Each row comes from the steps of one path. Every step used is in the known rows, and no mark comes twice. Write the path behind each row, first mark first.
Known rows:
bamuga > talu > vefed > tate > pelud > gelom: [27.2,-14.1,9.2,-9.6,-28.9,13.1,2.6,-30.1,4.3,25.5,36.1,-10.1,40.2,-26.4,-4.4,-0.5,33.9,-39.5,4.3,25.3,-15.8,7.5,18.2]
talu > vuzur > gelom: [17.2,26.1,5.4,2.7,6.7,21.0,0.9,-15.1,3.4,15.5,9.9,-10.9,5.3,-1.2,-0.5,-8.6,-7.6,-0.9,-15.9,18.1,-52.8,25.9,-9.1]
vefed > tate: [24.4,10.3,18.1,5.6,20.2,1.4,9.3,-14.5,4.0,7.7,15.8,-10.5,23.9,9.9,-12.6,-38.1,26.7,-22.4,-2.2,22.7,-9.7,12.3,10.5]
pelud > gelom > bamuga: [-7.1,23.2,-8.7,-11.0,-0.2,-7.4,-13.6,-20.6,-1.5,-8.6,30.2,-4.9,-4.5,15.1,-2.7,-33.4,19.1,-43.4,-10.0,16.9,-5.7,-1.3,6.8]
gelom > bamuga > talu > vefed > tate: [-0.6,-60.2,21.0,-21.5,18.6,-9.4,3.5,-9.9,4.0,19.9,29.4,-9.5,25.8,-3.8,-9.5,-27.9,45.3,-57.6,-5.5,11.8,-16.6,-18.7,-8.4]
bamuga > talu > vuzur: [10.6,-7.1,-5.8,-12.9,24.2,10.8,2.0,-16.5,0.2,13.0,22.0,-8.7,13.1,-1.7,-9.5,-1.6,29.7,-4.9,-12.5,8.7,-23.5,-8.8,0.6]
vefed > tate > pelud > gelom: [33.7,30.3,1.2,5.8,-15.7,13.1,0.7,-29.9,5.5,4.2,30.7,-11.1,25.0,-1.6,-11.7,-9.1,23.7,-25.5,4.9,32.6,-1.2,23.0,32.0]
gelom > bamuga: [-8.3,-13.6,4.3,-17.5,30.1,-10.8,-3.6,-11.4,7.6,-6.2,26.7,-3.1,-6.5,19.5,-11.0,-21.6,21.4,-32.8,-14.3,5.4,-3.6,-19.7,2.2]
tate > vuzur > talu: [12.9,33.8,-10.6,-2.5,28.3,-0.6,19.9,-18.2,15.6,2.0,40.1,-9.0,14.1,9.2,-21.7,-4.8,-6.0,3.3,-0.8,16.1,-18.7,2.8,7.8]
talu > vefed > tate > pelud > gelom > bamuga: [25.9,-7.2,12.5,-5.8,-22.2,3.3,1.7,-26.4,4.1,17.8,33.8,-11.5,26.1,-13.9,-11.1,17.1,16.7,-46.1,0.4,27.5,5.2,13.2,19.5]
tate > vefed: [9.1,37.6,18.7,-11.2,-5.5,0.1,0.5,-16.0,10.1,8.7,19.4,-3.4,14.9,-12.4,0.4,33.4,-10.1,-17.4,-3.5,14.7,-1.0,1.5,8.4]
vefed > gelom > bamuga > talu > vuzur: [15.2,-43.3,-5.7,-12.7,50.4,-6.1,8.2,-12.0,-8.8,15.9,16.9,-16.4,7.5,20.7,-22.6,-34.4,46.5,-48.4,-14.5,9.7,-7.8,-13.9,-6.1]
tate > pelud > gelom > bamuga > talu: [-1.7,-9.5,-15.3,-23.4,-11.3,5.7,-13.8,-30.1,9.5,-4.7,47.7,-2.9,3.7,-1.7,-7.8,-3.1,33.5,-39.9,-4.3,14.0,-7.4,-16.9,24.1]
vuzur > talu: [8.8,18.9,6.5,-0.3,17.7,-1.9,13.1,-20.6,20.5,9.0,28.6,-2.1,-1.1,20.3,-14.1,-14.6,2.0,-12.8,-10.7,15.2,-22.4,-4.3,0.7]
vuzur > talu > vefed > tate > bamuga: [21.7,1.2,38.9,8.7,1.2,2.8,23.0,-10.9,28.9,24.0,27.8,-4.7,24.8,-0.2,-12.4,-12.0,4.9,-32.1,-5.3,32.6,-18.8,20.4,-0.6]
gelom > bamuga > talu > vefed: [-11.3,-53.9,12.4,-29.2,14.6,-9.2,-1.4,-13.6,6.8,13.7,33.6,-3.9,10.7,-4.3,-5.8,-12.6,31.2,-47.7,-11.9,2.0,-15.6,-30.8,-6.4]
talu > vuzur: [21.7,25.6,-5.7,-1.1,24.2,10.2,4.6,-17.2,-0.8,7.0,14.5,-10.2,3.5,6.4,-12.6,20.1,4.1,8.5,-15.5,12.7,-5.7,8.1,6.7]
pelud > talu > vuzur: [22.7,38.1,-33.9,6.6,5.1,9.0,3.8,-26.0,-4.7,14.3,12.7,-5.6,10.0,-18.0,-22.9,16.0,-11.9,3.4,-5.3,6.0,0.4,20.3,9.6]
pelud > talu > vefed > tate > vuzur: [34.5,23.6,-16.9,9.3,-8.8,2.7,17.1,-24.5,-3.7,25.0,22.6,-10.9,45.7,-40.7,-25.1,1.3,-10.0,-16.3,13.6,14.9,2.7,31.8,14.0]
tate > pelud > talu: [24.1,20.4,-28.6,-1.9,-15.0,13.1,1.5,-37.2,13.7,3.9,33.3,1.9,10.0,-24.3,-23.2,25.0,-8.3,-3.6,1.6,3.9,9.4,3.0,36.5]
gelom > bamuga > talu: [-16.7,-42.0,2.1,-27.9,31.6,-10.2,-5.4,-11.0,7.8,-0.3,33.8,-2.1,2.3,12.0,-8.8,-37.2,42.7,-43.0,-11.6,2.1,-19.1,-34.2,-2.9]

Which path is each row?
[-18.7,-35.4,13.5,-22.1,11.3,2.7,-9.6,-9.9,12.3,7.2,28.2,-2.4,4.4,2.9,4.8,-66.6,27.2,-48.5,-12.1,8.3,-69.8,-12.5,-19.5]
vuzur > gelom > bamuga > talu
[-4.5,8.9,-2.3,-13.0,20.1,2.7,0.6,-9.0,8.3,-3.8,32.3,-9.3,11.5,0.6,-6.8,-39.9,1.4,-21.0,-3.7,13.3,-48.7,8.5,-5.5]
tate > vuzur > gelom > bamuga
[6.3,-22.7,14.1,-21.2,19.0,-12.8,4.5,-10.8,0.5,18.7,19.4,-9.9,17.4,0.9,-10.2,-7.9,28.4,-63.5,-3.6,13.4,-2.3,-15.0,-4.5]
tate > vefed > gelom > bamuga > talu
[-11.6,-13.5,-3.3,-21.7,22.6,3.5,-1.1,-8.0,7.9,0.9,38.2,-9.0,18.7,-5.6,-5.1,-52.4,17.9,-28.3,-1.8,10.2,-60.9,-3.5,-10.5]
tate > vuzur > gelom > bamuga > talu
[-12.3,-46.0,22.5,-23.2,-4.0,3.3,-6.3,-12.2,11.3,20.9,28.1,-3.7,12.0,-11.7,7.2,-44.4,16.1,-52.9,-12.1,8.8,-66.3,-7.9,-23.3]
vuzur > gelom > bamuga > talu > vefed
[8.1,-26.1,11.5,-18.0,-2.0,3.1,4.3,-20.8,7.2,21.1,28.2,-3.3,22.2,-18.2,-1.3,-4.0,21.5,-25.6,-8.7,4.9,-20.7,-18.1,1.9]
bamuga > talu > vefed
[14.4,-7.3,32.5,4.7,10.2,23.5,5.5,-0.5,16.5,15.3,17.9,-9.3,33.0,-7.3,-1.9,-60.2,37.3,-29.0,-5.7,34.9,-58.0,33.9,-7.4]
vefed > tate > bamuga > talu > vuzur > gelom
[25.6,-0.6,41.8,5.4,-2.8,6.6,13.0,-8.1,16.9,15.6,20.2,-6.0,33.1,-14.2,-5.7,-14.4,12.6,-31.1,-5.2,28.7,-2.9,21.9,11.1]
talu > vefed > tate > bamuga
[18.7,-7.9,25.2,1.7,24.7,14.6,9.1,-2.2,12.6,9.0,21.1,-9.6,32.1,-1.7,-11.0,-36.6,45.7,-21.8,-5.2,30.8,-20.2,18.3,5.7]
vefed > tate > bamuga > talu > vuzur
[5.5,15.0,-13.5,-14.6,-11.9,4.5,-11.8,-30.4,8.9,-9.4,42.9,-3.3,-3.1,4.1,-10.0,10.1,14.8,-30.8,-6.1,17.2,4.2,-5.7,28.4]
tate > pelud > gelom > bamuga
[-5.5,-24.4,3.8,-22.6,7.2,4.2,2.7,-10.2,7.3,14.5,38.3,-10.0,26.7,-20.6,-2.7,-28.9,8.5,-32.8,-1.7,10.3,-58.0,-0.1,-12.8]
tate > vuzur > gelom > bamuga > talu > vefed
[1.6,1.2,4.4,-7.8,17.6,10.4,-4.1,-9.1,2.6,10.8,14.3,-10.6,-2.2,7.3,-4.4,-12.9,2.4,-19.5,-18.9,15.4,-49.2,13.5,-17.2]
talu > vuzur > gelom > bamuga
[43.4,18.2,-19.8,10.9,-1.5,18.9,10.2,-28.9,2.2,18.3,20.6,-12.0,29.6,-21.2,-31.7,24.8,7.9,-4.0,5.7,20.7,6.9,28.7,27.6]
vefed > tate > pelud > talu > vuzur
[19.5,-26.2,15.3,-3.0,22.9,-13.6,22.1,-19.5,11.7,29.0,23.9,-10.5,5.3,17.7,-21.1,-10.6,5.7,-51.9,-13.0,16.1,-9.8,-4.9,-10.6]
vuzur > talu > vefed > gelom > bamuga
[5.1,15.1,-25.6,1.0,-0.5,10.0,-4.5,-18.4,-1.3,17.1,13.1,-5.6,4.2,-17.6,-15.4,-13.6,-13.4,-20.7,-8.3,8.3,-39.2,26.0,-11.8]
pelud > talu > vuzur > gelom > bamuga
[18.2,-29.5,27.4,-6.2,9.6,6.8,11.5,-10.0,17.0,15.2,25.2,-2.9,23.3,-10.8,-5.1,-36.8,30.7,-43.7,-10.2,18.0,-11.5,0.4,9.4]
tate > bamuga > talu > vefed > gelom
[25.9,-37.3,11.0,-10.0,10.3,0.0,13.9,-22.1,-0.6,29.1,20.2,-10.6,25.9,-9.2,-9.0,-25.4,30.7,-43.0,-7.7,8.7,-14.8,-10.9,3.0]
bamuga > talu > vefed > gelom
[22.3,-21.9,12.1,-10.2,10.1,4.1,16.5,-15.3,1.1,24.1,32.1,-14.6,49.7,-23.6,-11.5,-15.6,30.1,-25.1,6.2,18.0,-20.6,2.7,4.6]
bamuga > talu > vefed > tate > vuzur
[-8.7,-36.1,-4.4,-24.6,37.6,-3.2,-3.6,-9.5,0.2,6.3,27.8,-8.7,2.3,10.6,-13.1,-8.7,37.5,-29.1,-15.4,4.6,-16.7,-22.3,-8.4]
gelom > bamuga > talu > vuzur
[31.2,10.0,23.6,4.9,-6.3,11.2,16.3,-14.5,3.7,26.0,21.2,-16.5,45.6,-25.0,-5.7,-19.1,-2.9,-20.4,5.2,27.0,-41.8,34.6,-1.5]
talu > vefed > tate > vuzur > gelom
[-10.8,-9.8,16.3,-12.6,9.6,2.3,-8.4,-10.5,12.4,1.9,21.6,-3.1,-3.6,9.4,2.2,-51.1,6.9,-38.9,-14.4,11.7,-56.0,0.9,-13.9]
vuzur > gelom > bamuga
[13.5,-16.2,7.9,-17.3,25.0,-6.1,7.0,-9.5,-6.1,25.3,14.5,-15.7,17.5,-0.9,-13.9,19.1,23.7,-51.1,-7.0,16.2,-0.2,-4.2,-8.5]
tate > vefed > gelom > bamuga > talu > vuzur
[4.3,-18.3,-7.2,-24.4,-27.1,5.8,-9.7,-31.8,8.5,8.3,47.9,-3.8,12.0,-16.9,-5.1,20.4,22.7,-44.2,-5.1,14.0,-5.2,-14.0,20.5]
tate > pelud > gelom > bamuga > talu > vefed
[36.1,12.7,-12.7,7.8,-6.7,12.1,8.0,-29.8,8.9,12.1,25.8,-5.9,29.3,-19.6,-27.2,-1.0,11.7,-16.0,9.0,17.9,4.3,20.3,32.8]
vefed > tate > pelud > talu
[-8.9,-13.0,-2.6,-22.8,-13.4,-6.8,-11.5,-21.4,-1.7,10.1,36.0,-5.0,10.8,-6.6,1.6,-23.4,28.6,-56.7,-8.3,13.8,-15.7,-11.0,-2.2]
pelud > gelom > bamuga > talu > vefed
[8.0,-49.3,0.5,-15.5,45.2,-12.7,6.3,-13.1,-2.1,8.8,22.3,-11.0,6.0,22.7,-18.3,-61.4,50.3,-61.2,-10.8,7.0,-9.9,-22.9,-1.6]
vefed > gelom > bamuga > talu
[19.1,37.6,-25.6,9.8,-10.9,18.2,0.0,-23.9,-0.6,20.7,9.5,-5.4,11.3,-25.3,-12.2,-9.4,-21.4,-4.2,-5.6,10.5,-41.8,36.7,-4.9]
pelud > talu > vuzur > gelom
[11.0,34.1,-2.4,-3.5,9.5,12.9,4.9,-14.6,8.5,0.5,28.2,-9.4,19.5,-8.6,-3.6,-35.1,-9.9,-2.0,-0.6,16.4,-51.7,19.9,3.2]
tate > vuzur > gelom
[38.1,7.3,-16.5,9.6,-8.9,-1.5,14.9,-31.0,-5.1,30.3,10.8,-6.7,22.0,-26.2,-23.1,-8.2,-10.0,-33.7,-0.9,6.4,7.9,17.5,11.9]
pelud > talu > vefed > gelom
[-7.2,4.0,-18.1,-18.5,8.0,-0.5,-12.6,-18.3,-8.1,2.8,31.0,-10.1,3.1,6.8,-4.2,-20.6,35.3,-40.5,-11.4,17.0,-17.1,-3.8,-4.2]
pelud > gelom > bamuga > talu > vuzur
